Each row comes from the steps of one walk. Every step used is in the known rows, and no mark comes twice. Write the walk behind each row, first mark first.
Known rows
H/W: [-11.3   7.1   1.4   2.1 -29.9   7.1  17.7  10.7  -0.9   5.9 -17.3   3.8
  -9.0  -9.1  -0.6]
B/L: [-13.1   4.2 -10.1   9.6  -0.6   5.5   0.7   2.0  -7.1  -8.6   6.9  10.5
  -6.6   7.4  -8.9]
L/G: [  2.5   5.0 -13.9   9.6 -25.9  20.0  -6.4  -0.4  -3.5   3.8   2.3   0.6
   2.4   9.9  -6.7]
W/B: [ -0.2   9.9  -4.5   6.4   2.0   4.5 -17.7   4.5   7.9 -19.3   9.4   9.7
  26.0   5.9   0.1]
W/C/L: [-15.5 -27.4   7.3  -1.5  -9.5   0.4 -11.7   1.7  15.4   0.0  -1.9   9.3
  14.8  10.4   2.0]
G/L/B/W: [-40.3   3.0 -17.9  26.3 -44.7   4.8   0.8  29.8 -13.4  -3.9  18.3  15.8
  25.3  -4.2   4.4]
G/L/B: [-17.4  14.1 -16.3  19.3 -21.3   5.2 -15.1  20.9 -14.2   2.5  32.5  16.7
   6.7  -5.7   0.4]
W/B/L: [-12.7  13.3 -14.7  15.5   1.7   9.6 -17.1   7.0   1.5 -28.2  16.2  20.2
  19.3  13.2  -9.6]
G/L: [-18.6   8.3 -15.0  11.8 -16.3  10.3 -14.6  17.0   4.6  -4.6  18.3   4.7
  13.4  -1.7  11.0]
C/L: [-11.3 -11.0   1.6  -6.0  -3.8   2.6 -15.5   5.3  13.1 -15.5 -12.3   9.0
   5.2  13.3   3.0]
W/G/B: [  2.3  -1.4 -13.0 -11.0  -3.3  26.9 -11.9  16.5  -0.6   5.7  19.9  -2.0
  33.3   2.8  -4.7]
C/L/G/B/W: [-25.5 -16.3 -35.0   6.1 -70.0  33.5 -18.6  16.4  20.5 -12.9 -15.1  20.6
  43.9  30.0  -7.0]
H/B: [  5.2  -5.2 -15.6   6.6 -22.4   7.3 -22.7   5.3   6.9  -7.0   4.1  13.1
  13.6   7.5  -7.2]
G/B/W/C/L: [-32.4 -38.6 -14.1   0.9 -50.0  12.1  -8.7  14.5  26.2  -0.4  -7.1  21.0
  52.6  16.8  -1.3]
W/B/L/G: [-10.6  18.9 -29.1  25.1 -24.3  29.4 -23.8   6.6  -1.5 -24.2  18.2  19.9
  21.9  23.9 -16.2]
H/B/L: [ -7.3  -1.4 -25.4  15.3 -22.6  12.8 -22.1   7.6  -0.5 -15.4  10.6  22.7
   6.6  15.1 -16.5]
H/W/B/L: [-24.3  21.1 -13.2  17.8 -28.9  17.3   0.7  17.3   0.3 -21.9  -1.2  23.2
   9.7   3.8 -10.3]

Which walk is each row?
[-44.8 -12.8 -12.0  30.7 -50.5   2.8   3.8  27.3 -11.2  12.7  28.7  16.5
  35.1  -7.0   3.4]	G/L/B/W/C
[ -9.6   2.6 -22.8  -1.3  -3.2  33.4 -11.6  18.2  -7.7  -2.6  27.9   8.3
  25.5  10.9 -13.3]	W/G/B/L
[-36.4 -32.7  -9.2  15.0 -57.4  19.9  -2.5  10.8  13.6  -2.0 -11.9   8.9
  36.0  22.9  -0.8]	B/W/C/L/G
[-20.8  12.4  -9.0  12.6  -6.7  21.6 -15.1  33.5 -24.3   2.8  44.2   2.0
  19.7  -6.2   2.5]	W/G/L/B
[-45.5  -4.3  -9.9  12.1 -23.6  25.6   1.8  38.2  -5.8  -9.9  17.8 -10.5
  44.9  -1.6  18.1]	B/W/G/L
[-13.5 -21.6  -6.9   7.9 -34.5  20.5 -18.6   1.8  12.4   4.2   1.1   9.9
  17.8  21.0  -5.7]	W/C/L/G
[-25.2 -13.9   8.1   8.2 -44.3   3.3   4.8  16.9  -3.6  13.2  -5.5  25.1
  -0.5  -1.6 -10.7]	H/W/C/L/B
[-32.6 -16.9  -1.5   9.2 -32.0  -1.8  -0.2  18.0  -3.9 -14.6 -12.9  20.1
  15.8  12.4  -4.2]	C/L/B/W
[-18.5 -13.9 -26.0   4.9 -83.5  39.0 -14.2  15.9  21.0  14.9  -7.5  26.0
  27.6  16.1 -13.2]	H/W/C/L/G/B
[-15.2  -5.2 -36.3  12.8 -67.1  30.9  -3.7  12.6   7.1   2.3  -3.4  12.2
  40.0  16.1  -9.8]	L/G/B/W
[-15.1   5.5   8.9  -4.2 -14.6  23.4  18.5  23.3 -12.2   6.5  -4.7 -11.1
   4.3 -10.2   1.3]	H/W/G
[-10.3   9.8 -24.3  18.8 -25.6  25.1  -6.2   2.4 -10.6  -4.9   9.2  10.7
  -4.1  17.9 -16.0]	B/L/G
[-14.2 -21.7   6.4   6.3 -14.8  -3.5 -13.1   6.0  -1.9   6.8  11.8  20.7
   8.7   7.9  -9.4]	W/C/L/B
[ -6.7   3.9 -30.2   5.1 -19.7  16.8 -12.5   5.7   2.8  -3.4  14.4  22.6
  12.3  12.0 -16.0]	G/B/L
[-16.9 -10.7 -21.8   2.4 -41.6  11.1   3.7  12.3  10.2  -0.7  -5.3  12.1
  37.1   5.4  -2.9]	G/B/W
[  8.6   5.6 -34.4   5.3 -43.8  31.1 -19.7   3.1   6.6   8.6  10.6  12.8
  22.0  13.5 -14.4]	L/G/B
[-19.5 -21.2 -30.0  16.9 -72.3  29.1   0.3   9.3   9.0  18.4   7.5  12.9
  50.8  13.1 -10.7]	L/G/B/W/C
